Known rows, with every way that one mark hangs from another:
K449(K201 K525 K872(K48 K587)): [-3.009  0.971 -0.580  0.711  0.872 -1.786  1.498 -0.828  1.340 -1.632
 -3.304  6.182  1.746 -2.168  0.684  2.879 -5.987 -1.493  1.836  1.668
 -5.210]
K382(K587(K449) K872(K48)): [-0.640  1.910 -6.093  2.813 -2.827 -4.789 -0.318  0.608 -1.105 -0.515
 -3.549  4.515  1.235  1.456  1.376  2.832  2.056 -0.668 -1.994  0.948
  0.693]
K587(K449(K525)): [-2.448 -0.355 -4.862  1.348 -1.407 -2.080  0.139 -2.857 -1.481 -1.857
 -4.632  6.384  0.904 -1.777 -0.904  1.779 -1.524  0.138 -1.623 -1.652
  0.452]
K449(K872(K48)): [-2.406  1.737 -3.100  0.855 -0.669 -1.423  0.106 -0.495  0.278  0.382
 -2.572  5.452  1.271 -0.857 -0.056  0.924 -3.245 -1.504 -0.028  0.022
 -0.056]
K380(K872): [-2.354 -0.038 -3.293  3.303 -1.105 -1.183 -0.259 -2.360 -0.348  0.194
 -1.173  4.721  0.657 -2.612 -2.627  1.537  2.137 -1.680 -1.040 -0.445
  2.729]
K380(K872(K48 K382 K587)): [-1.097 -0.275 -3.001  2.819  0.431 -2.595  0.148 -1.377 -0.452 -0.679
 -2.103  4.149  1.005 -4.314 -0.968  3.519  0.407 -4.687 -0.280  2.358
  3.953]
K872(K48 K380 K382(K587(K449))): [-0.473  0.458 -4.388  1.420 -0.407 -3.534 -0.608 -0.039 -0.448 -0.889
 -1.135  5.044  1.386 -3.590  0.257  3.658 -0.683 -2.711 -0.646  2.054
  1.763]
K872(K380): [-2.055 -0.419 -2.637  1.999  0.106 -1.852 -1.017 -2.285  0.939  0.580
 -1.227  5.995  1.136 -2.406 -1.453  1.281  0.258 -1.542 -0.427 -1.209
  1.997]
K382(K872(K380 K587)): [-1.036  0.286 -3.433  3.178  0.680 -3.479 -0.353 -1.063  1.092  0.650
 -2.781  4.906  1.452 -0.075  0.800  2.755  0.673 -3.322 -0.440  0.054
  3.497]
K382(K587(K449(K201))): [-1.297  0.025 -3.497  1.991 -3.257 -4.404 -0.177 -3.102 -0.848 -1.283
 -3.973  4.730  1.110 -0.422 -0.538  1.426  2.466  1.132 -1.672  0.580
 -0.030]
K587(K872(K48 K380 K382)): [-1.801  2.266 -4.094  1.606  0.900 -1.268 -0.162  0.176 -0.664 -0.180
 -2.770  4.786  2.329 -2.889  0.555  1.912  0.307 -4.797 -1.201 -0.309
  2.471]
K380(K872(K48 K382(K446) K587)): [-0.520  0.274 -3.180  3.188  0.134 -2.827  0.034 -2.212 -1.477 -0.556
 -2.009  3.348  0.626 -5.477 -0.146  3.216  0.836 -5.167 -0.266  2.156
  3.165]
K449(K201 K872(K48 K380)): [-3.354  1.550 -1.377  0.795  0.113 -0.929  0.251  0.598  1.357 -0.544
 -0.457  5.152  1.686 -1.530  0.155  1.810 -2.636 -1.223  1.245  0.284
 -3.711]
K382(K446 K587(K449) K872(K48 K380)): [ 0.472  2.267 -6.765  3.375 -2.849 -4.917 -0.629 -0.529 -2.495 -0.353
 -1.304  3.438  0.385 -1.698  3.093  3.174  2.381 -2.101 -1.821  0.423
 -1.773]
K449(K201 K525 K872(K587)): [-2.817  0.474 -0.369  1.091  0.540 -1.561  1.730 -2.567  1.542 -1.321
 -3.550  5.961  1.600 -1.580  0.109  2.271 -5.283 -0.464  1.587  0.975
 -4.004]
K872(K48 K380 K382 K587(K449)): [-0.418 -1.486 -3.943  0.707  1.464 -4.030 -0.191 -0.284 -0.548 -2.351
 -2.973  5.143  1.423 -4.620  1.090  4.778 -2.076 -5.613 -0.340  2.466
  3.447]
K872(K48 K380): [-2.390  0.364 -2.896  1.478  0.568 -2.163 -1.277  0.340  0.626  0.155
 -0.855  6.232  1.373 -3.265 -0.554  2.212 -0.702 -2.914  0.049 -0.282
  0.353]
K872(K48 K380 K382(K446) K587(K449)): [ 0.486 -0.705 -4.316  1.235  1.086 -4.305 -0.289 -1.657 -1.903 -2.098
 -2.784  4.044  0.887 -6.282  2.446  4.446 -1.580 -6.238 -0.294  2.124
  2.246]

Rows:
[-0.095 -0.328 -4.048  1.971 -0.862 -3.168 -0.452 -2.572 -0.048 -0.430
 -1.530  4.801  1.268 -2.672 -0.566  2.829  0.311 -1.338 -1.133  1.124
  3.439] => K872(K380 K382(K587(K449)))
[-0.981  0.016 -4.363  3.308 -1.812 -2.213  0.199 -2.587 -1.118 -0.505
 -1.403  3.942  0.701 -2.861 -1.960  2.546  2.139 -1.488 -1.502  1.180
  3.706] => K380(K872(K382(K587(K449))))
[-1.260  0.553 -4.549  2.877 -1.483 -2.348 -0.032 -0.770 -1.308 -0.787
 -1.172  4.107  0.823 -3.453 -1.395  3.156  1.503 -2.429 -1.164  1.820
  2.530] => K380(K872(K48 K382(K587(K449))))
[-2.677 -0.459 -5.417  0.476 -1.288 -1.087  0.641 -1.455 -0.703 -2.156
 -2.380  6.727  0.840 -1.466 -0.731  2.438 -4.116  0.007 -1.248 -1.306
 -1.500] => K587(K449(K525 K872(K380)))
[-1.168  0.517 -4.452  2.888 -0.180 -3.636  0.326 -1.557 -0.293 -0.459
 -5.026  4.944  1.288  0.548  1.174  2.771 -0.094 -2.294 -1.128 -0.198
  3.019] => K382(K872(K587(K449(K525))))
[-2.713  1.541 -6.540  0.708 -1.525 -2.009  0.086  0.369 -2.878 -2.513
 -5.235  5.113  1.826 -1.317  0.706  1.582  1.218 -3.152 -3.083 -1.683
  0.804] => K587(K449 K872(K48))
[-1.240  1.061 -4.702  2.496 -0.184 -4.086 -0.260  0.287 -0.684 -0.579
 -4.824  4.674  1.424  0.191  1.796  3.008  0.349 -3.474 -1.070  0.488
  2.865] => K382(K872(K48 K587(K449)))
[ 0.195  0.804 -4.848  2.671 -3.659 -4.445 -0.097 -5.292 -2.848 -0.843
 -3.713  4.332  0.099 -3.259  0.972  1.262  1.156  0.240 -1.927 -0.079
 -1.681] => K382(K446 K587(K449(K525)))
[-0.310  0.911 -3.087  1.879  0.238 -3.281 -0.755 -0.324  0.498  0.257
 -0.799  5.018  1.507 -3.758  0.089  3.206 -0.697 -2.935  0.023  2.294
  2.102] => K872(K48 K380 K382(K587))
[-2.818 -0.158 -5.533  0.184 -1.027 -1.242  0.530 -0.247 -0.874 -2.374
 -2.250  6.835  0.905 -1.914 -0.271  2.906 -4.574 -0.746 -0.991 -0.876
 -2.428] => K587(K449(K525 K872(K48 K380)))
[-0.047 -2.230 -3.680  1.231  0.968 -3.699  0.060 -2.887 -0.173 -1.904
 -3.360  4.933  1.246 -3.732  0.158  3.924 -1.195 -4.185 -0.816  1.562
  5.127] => K872(K380 K382 K587(K449))
[-1.226 -1.115 -3.360  2.733 -0.423 -2.509  0.632 -2.664 -1.049 -1.746
 -2.589  3.689  0.939 -3.550 -1.277  3.365  1.411 -3.245 -0.892  1.588
  3.809] => K380(K872(K382 K587(K449(K201))))
[-1.193  1.069 -2.845  1.643  1.489 -1.934 -0.873 -0.198  0.380  0.352
 -1.169  5.112  1.652 -4.267  0.034  2.825 -1.572 -3.724  0.361  0.946
  3.045] => K872(K48 K380 K382)
[-1.542 -2.231 -4.019  0.520  0.649 -4.198 -0.590  0.142 -0.258 -2.553
 -2.662  6.221  1.119 -3.752  0.463  4.189 -1.269 -4.720 -0.721  1.170
  0.842] => K872(K48 K380 K587(K449))
[-1.688  1.493 -6.280  1.252 -1.265 -1.674  0.561 -1.753 -2.802 -2.036
 -5.627  4.156  1.916 -1.231  0.500  1.371  1.271 -2.796 -3.154 -1.376
  3.831] => K587(K449 K872(K382))
[-2.530  0.406 -5.506  0.406 -1.907 -2.032  0.178 -0.681 -1.576 -1.812
 -3.705  5.443  0.949 -0.744 -0.038  1.644 -2.003 -0.815 -1.625 -0.813
  0.258] => K587(K449(K872(K48)))
[-1.656  1.232 -3.995  2.483  0.208 -3.729  0.181  0.344 -0.401 -1.042
 -4.749  4.889  1.561 -0.126  1.884  3.425 -0.486 -2.957 -0.414  0.607
  0.832] => K382(K872(K48 K587(K449(K201 K525))))
